Each row comes from the steps of one walk. Every step used is in the known rows, and no mark comes twice. Write the walk behind each row, first mark first.
In the rows, zero is written as 128.
Known rows
L-W-Q-N-D-V-P: [129 115 125 146 120  98 113 101 146 111  83 132 110  88 126 106 114 147
 118 156 150 110 111 164  90 198  98 158 132 148 147 121 120  75  99 147
 120]
R-X: [133 156 152  93 117 167 126  89 163 130 128 104 127  79 105 163 138 103
 115 122 111 103 114 155 130 175  98 120 100 165 128 103  84 147 119 131
 155]
G-D-U: [118 149 134 124 112 139 135 104 167 109 116 105 121  45 141 173 124  95
 128 163  88  74  77 193 104 158  65 150 129 159 127 118 130 115 106 153
 142]
U-D-G: [120 154 111 147 130 123 125  90 148 120  71  80  96  74 118 171 138 102
 118 136 123  89 107 159 132 199  94 132 133 194 126 111 120 126 113 130
 157]
Q-X: [137 132 162  87 115 143 126 113 158 133 103 119 124  61 101 149 156  95
 105 136 108 120 114 155 138 173 112 122 108 185 139 117  99 124 101 132
 145]
D-N-Q: [127 162 149 122 106 148 140 107 148 118 115  77 121  71 145 132 168 106
 103 127 116  84  91 155  99 163 104 122 129 132 157 112  85 144 115 147
 158]
R-X-L-W-Q-N: [122 163 167 119 112 173 143  72 157 124 106 134 124 101 100 118 118 135
 115 134 137 104 134 162 127 163  91 105 133 168 103 111  69 114 125 133
 171]
W-R: [ 94 178 156 127 124 127 107  87 158  97 108 100 122  78  80 133 138 143
  94 136 103 100 130 141 117 168 124  97 109 203 127 115  96 129 108 141
 152]
V-D: [129 148 129 133 115 118 125  97 167 108 123  96 124  74 120 127 130  82
 100 146 127  73 103 154 123 167 115 120  95 180 150 117  92 143 111 148
 165]
P-V-D-F: [118 129 117 112  94  95  82  81 182 116 104  94 126  72 117 109 146  67
 115 158 141  77 113 183 111 191  81 120 119 169 172 115  82 156 118 143
 159]
P-V-D: [109 147 120 119 103  98 107  82 193 109 126 109 127  76 109 139 145  73
 103 145 133  64 113 166 119 192  67 118 103 166 146 117  81 154 109 138
 164]
P-V-D-N: [110 131 108 116  90 113 117  92 184 113 132 102 128  75 126 138 166  77
 113 141 150  55  81 185 122 183  57 124 113 138 151 138  79 149 119 136
 150]
L-W: [143 166 157 137 119 140 116  86 185 109  84 118  86  70 112 126 131 126
 100 137  96  99 124 181 122 193 106 131 121 180 134 106  94 119 113 151
 134]
Q-X-L: [139 154 163  95 117 153 143  90 155 110  99 122 137  71  95 134 156  96
 103 134 104 112 131 138 153 170 104 110 115 175 143 109  95 102 117 140
 172]
P-V-D-N-Q-W-R-C: [ 86 155 101 132 102 106 145  92 174 120 120 115 132  98  91  98 185  83
 103 157 166  79 153 201  84 131  72 101 131 159 162  92  51 159 123 125
 149]
N-Q-W-L-X-D-V-P: [154 153 124  90  93  91 175  81 131 113  70 122 101  59 115 107 156 124
  78 156 134 124 162 174 120 173 103 202 103 193 174  64  88 117 125  79
 127]
R-W-L-X-Q-N: [144 162 192 123  86 119 142  66 164 172  57 127  86  82  87 105 149 110
 116 113 103 124 160 192 144 148 137 132 116 193 106 114  76 164  96  59
 156]
K-D: [147 173 126 111 127 116 122  63 155 103 128  87 116  82 109 142 122 116
 108 123  97 100 130 161 130 193 115 143 124 190 142 117 100 157 107 139
 140]
L-W-Q: [111 174 150 136 121 138  98  73 170  99  95 118  95  69 105 111 126 143
 108 131 103 100 122 180  97 182 118 116 127 190 131 111  86 130 129 141
 151]
P-V: [106 162 154 108 104 116  93  80 191 112 107 103 124  70 100 145 152 103
 108 132 106  90 124 163 122 203  66 121 114 161 141 113  90 151 109 139
 151]
K-D-V: [147 170 126 111 106  87 114  58 159  91 109  87 114  67 102 149 139 129
 107 113 126 104 142 152 129 201  94 164 130 188 149 119 102 137 116 145
 134]
Q-W-R-X-P: [106 183 134  93 142 159 164  83 144 107 110 133 134 100  43 147 140 142
 115 152 136 124 149 197 107 165 123  87 106 187 114  85  77 126 100 117
 126]
N-Q-X-D-V: [149 161 135  87  87 108 175 120 131 121  94 111 127  36 124 142 173 106
  64 142 130 129 121 145  87 184  94 138 118 174 154  91  86  97 103 146
 151]
R-W-Q-N-D-M: [ 97 154 153 138 103 109 149  96 123 107 109 123 150  92  75 120 110 133
 135 136 130 113 124 214 100 135 135 124 111 150  94 108 119 140 111 118
 168]
Q-N-D-F: [139 121 155 126 114 119 110 118 135 146  86  82 121  86 119 104 112 104
 123 153 121 117 103 169 119 173 129 134 128 152 164 123 125 116  92 166
 156]
L-X-Q-N-D: [151 160 150 134  99 114 142 111 166 162  94 100  90  71 119 115 126 113
 102 135  81 115 120 152 113 161 136 137 104 162 132 123 117 124  72 118
 170]
W-L-X-Q-N: [144 162 196 130  88 119 132  80 174 162  66 109  82  76 107 109 141 107
 103 105 110 111 147 144 139 152 131 143 113 198 140 129  90 157 103  82
 161]
L-X-Q-N-D-F: [162 143 146 129  89 113 116 110 152 166  74  86  89  67 122  83 128 106
 115 143  89 126 119 171 107 162 146 138 122 164 160 123 123 125  80 124
 165]
L-W-Q-N: [115 147 177 144 110 136 111  97 160 127  89 122 101  83 110 107 115 138
 108 145 129 109 115 176 108 169 114 118 133 189 120 128  89 127 105 148
 144]
W-R-X-Q-N-D: [112 173 141 132 114 150 152 110 157 150 129 114 117 100  79 138 123 132
  99 130 110 109 125 141  84 157 126  79 109 157 115 118  94 118  71 129
 172]
P-V-D-N-Q: [108 149 107 118  92 108 136  95 179 118 136  93 131  77 145 136 179  69
  98 142 148  49  93 171  92 173  55 118 128 119 159 112  63 159 108 132
 165]
K-D-G: [141 160 120 124 123 109 139  54 147 111 116  82 122  83 100 170 143 119
  97 136 124 103 119 162 139 200  94 138 141 198 128 120 110 159 110 124
 140]
G-D-F: [134 136 138 112 104 117 110  95 153 122  96  80 112  51 119 118 124 105
 125 166  97  90  95 195 105 166  97 135 124 191 163 113 106 123 116 158
 147]
W-L-X-Q: [142 188 170 124  95 124 117  56 185 137  73 106  77  66 103 114 154 115
 101  92  84 102 155 147 126 164 133 142 104 198 152 111  85 157 128  77
 164]
X-P-V-D: [113 168 109 124 127  98 137  72 181 103 108 112 141  86 112 143 147  79
 114 145 152  73 108 173  90 207  73 101 109 150 148 114  76 142 104 140
 139]
G-D: [124 155 139 120 114 119 136  95 165 117 118  95 112  55 115 148 125 114
 112 155  89  77  95 178 112 166  84 134 107 190 136 112 104 126 106 151
 149]
X-Q-N-D-G: [135 154 155 173 105 120 154 109 152 148  87  90 112  82 103 140 139 108
  94 144 123 109  91 149  98 185 112  98 134 152 135 130 130 118  72 139
 171]

Write each row's walk
[ 96 146 150 132 124 118 118 108 132 132 119  96 132  86 110 118 105 125
 115 137 119 107  99 149  99 165 128 119 116 159 135 131 112 127 100 153
 171] => W-Q-N-D
[ 97 170 143 120 108 140 150 110 139 100 112 104 118  82  79 114 172 137
  93 158 123  99 129 183 103 139 123 107 131 169 143  94  79 138 102 131
 154] => D-N-Q-W-R
[152 145 125 120  99 114 141 104 128  86  97  97 127  58 128 122 131 125
  93 157 133 119  94 148 101 215  92 150  97 178 170 116 116  91 117 154
 118] => X-D-V-P
[115 174 141 110 125 158 127  78 180 119 113 137  98  90  79 150 135 152
  97 130 111 100 147 175 118 173 100 104 113 192  98  98  70 118 113 125
 136] => L-W-R-X
[131 171 162  94 106 115 145  69 166 136  79 115  92  70  92 118 159 110
  97 130 102 108 182 177 146 138 126 175 113 193 151  65  72 164 120  72
 164] => N-Q-W-L-X
[140 154 149  95 106 163 173 102 141 118 110 109 140  73 133 130 188  90
 101 131 119  97 112 140 128 153  93 111 136 130 155 108  77 108 118 135
 175] => D-N-Q-X-L
[140 130 113 126 126 104 111  96 147  94 100 103 126  74 125 137 132 122
 117 143 123 101 111 141 108 211  98 161 105 137 172 108 131  84 106 151
 131] => N-D-V-P
[ 90 140 143 140 122 136 120 118 130 123 117 104 139  77 136 145 109 107
 130 143 120 100  83 163  91 153 108 134 136 131 128 135 139 119  97 157
 164] => W-Q-N-D-U
[112 148 144 145 125 122 121 101 155 133  96 123  99  89 113 109 102 142
 110 142 117 106 112 179  97 174 120 128 129 160 125 121 103 107 100 154
 155] => L-W-Q-N-D
[138 178 131  91  91 126 180  82 130 140  98  90  98  59 149 125 162 119
  81 106 110  97 117 165 113 150 108 170 107 170 154 103  73 145 143  93
 155] => W-L-X-D-N-Q
[134 152 128 100  90 114 143  98 146 109  79 142 100  38  99 121 145 148
  81 140 136 134 118 186  88 193  97 137 124 204 137 114  85  81 130 142
 130] => L-W-Q-X-D-V
[134 164 136 100  99 105 176  50 124 150  66 116 106  66  83 154 152 129
  90 128 116 125 141 214 154 172 103 149 106 216  92  97  84 150 137  61
 148] => R-W-L-X-D-G
[108 138 156  89 115 141 110  99 143 125 116 121 134  59  96 134 150 111
 110 135 111 120 114 153 111 164 123 109 114 194 142 123  88 137 118 121
 156] => W-Q-X
[123 161 102  91 101 130 184 106 117  95 124 126 136  76  83 129 151 143
  74 181 148 129 143 167  79 176  94 127 105 182 143  64  76 101  99 119
 128] => N-Q-W-R-X-D-V-P
[122 140 147 101 117 145 113  94 165 126  93 147 101  62  98 124 146 126
 105 138 109 119 124 182 109 176 115 117 126 196 130 114  80 115 117 125
 138] => L-W-Q-X
[113 159 128 126 126 180 154  85 152 124 118 143 132  98 130 149 107 118
 130 139 121  94 113 180 112 153  76 130 148 110 100 108 112  83 119 146
 174] => R-X-L-W-Q-N-D-U
[126 179 123 146 114 123 131 100 160  81  83  92 104  73 112 148 117 104
 133 120 114  82 125 177 118 164 114 156 109 182 133 102 129 131 133 133
 158] => U-D-M
[121 161  98  89 126 124 155  69 183 125 133 122 149  95 109 170 149  71
 120 136 161  76 114 179  95 200  57 102  99 137 129 104  62 150 109 119
 141] => R-X-P-V-D
[127 147 127 111  99 135 177 116 148 119 122 100 105  56 116 130 157 107
 113 176 109  75  90 221 101 137  84 143 130 153 151  90  88 130  99 137
 148] => G-D-N-Q-W
[142 129 146 122 111 113 101  95 154  89  91 100 127  70 123 131 147 118
 117 144 137 107 111 137 120 207  91 153 109 165 167 116 116 106 114 144
 120] => D-V-P
[144 106 139 131 115  98 126 122 138 119  94 106 133  88 129 131 123 117
 118 155 150 112 101 138 120 199  94 163 113 136 157 124 135  83  83 153
 125] => Q-N-D-V-P
[142 171 117  86  94 174 195 113 121 134 147  85 129  70 146 153 155 107
  89 130 123  98  78 170  84 167  86 117 109 130 141 103  66 139 124 137
 157] => R-X-D-N-Q
[135 137 103  99 119 150 157 128 137 149  96  98 101  67 156 153 171  79
 125 130 119  93 101 164 109 169 102 141 137 148 150 108  86 116 101 123
 150] => U-D-N-Q-X
[148 175 116  92  87 131 179 112 122 134 118  79 105  50 155 125 160 123
  79 138  96 103  92 173 100 158 105 153 109 163 140 107  85 137 119 122
 152] => L-X-D-N-Q
[119 191 147 125  92 122 126  85 175 113  89 122  79  62  45  97 150 147
  88 154  75 122 165 183 119 147 151 111 106 227 126  95  93 139  89  92
 158] => L-X-Q-W-R
[123 127 150 146 120 113 151 113 136 147  94  93 128  88 106 164 131 113
  99 152 140 106  91 155 134 178  95 126 130 155 122 128 133 119  84 148
 159] => Q-N-D-G
[108 147  94  97 129 105 141  70 185 119  96 166 125  77 101 130 156  93
 113 155 161  92 121 208  72 199  73  98 127 169 130 114  58 118 108 114
 123] => L-W-Q-X-P-V-D
[149 180 148 111 122 177 148  62 183 110 101 129 108  88 101 140 133 123
 108 126 103  91 143 168 143 183  82 115 118 159 116  89  73 103 135 141
 166] => R-X-L-W
[118 188 145 115 127 143 162  79 168 102  84 149 112  83  91 119 168 139
  70 149 101 105 171 144 111 160 105  90 140 182 120  78  63  81 104 131
 169] => N-Q-X-L-W-R
[131 173 136 127 104 154 151 113 135  96 109  95 126  48 140 153 124 100
  97 150  94 107  76 178  98 180  94 135 116 162 138 122 129 114 117 164
 146] => X-D-U
[106 156 153  89 119 150 138  63 129 112 100 139 153  75  71 113 154 113
 125 134 105 125 143 184 133 158 124  86 120 181 108  99  73 121 126 107
 181] => R-W-Q-X-L
[141 180 169 147  95 148 127  98 175 104  90 108  94  62  72 101 145 103
 102 149  87 117 128 188 109 174 140 101 112 184 161 100  99 143  93 135
 161] => X-Q-W
[156 141 107 119 107 150 188  97 167 116 104 135 114  81 145 115 178  77
  87 152 141  71 109 174 122 150  84 118 136 134 147 101  58  88 116 135
 167] => V-D-N-Q-X-L-W
[103 143 115 126 100 113 109  91 192 103 123 115 137  65 138 165 148  54
 114 153 132  61  95 183 111 180  48 134 126 138 137 125 107 143 108 140
 154] => P-V-D-U
[117 146 104  67 114 121 194 103 160 145 114 126 136  59 139 170 194  85
 121 159 134  82  84 206  61 180  29 120 145 118 141 108  69 116  90 120
 119] => G-D-N-Q-X-P-V
[143 187 157 142 121 149 129  64 182  85  77 117 101  81 105 113 129 127
 102 134  93  90 140 164 141 189  98 116 125 171 135 101  88  94 129 158
 164] => X-L-W
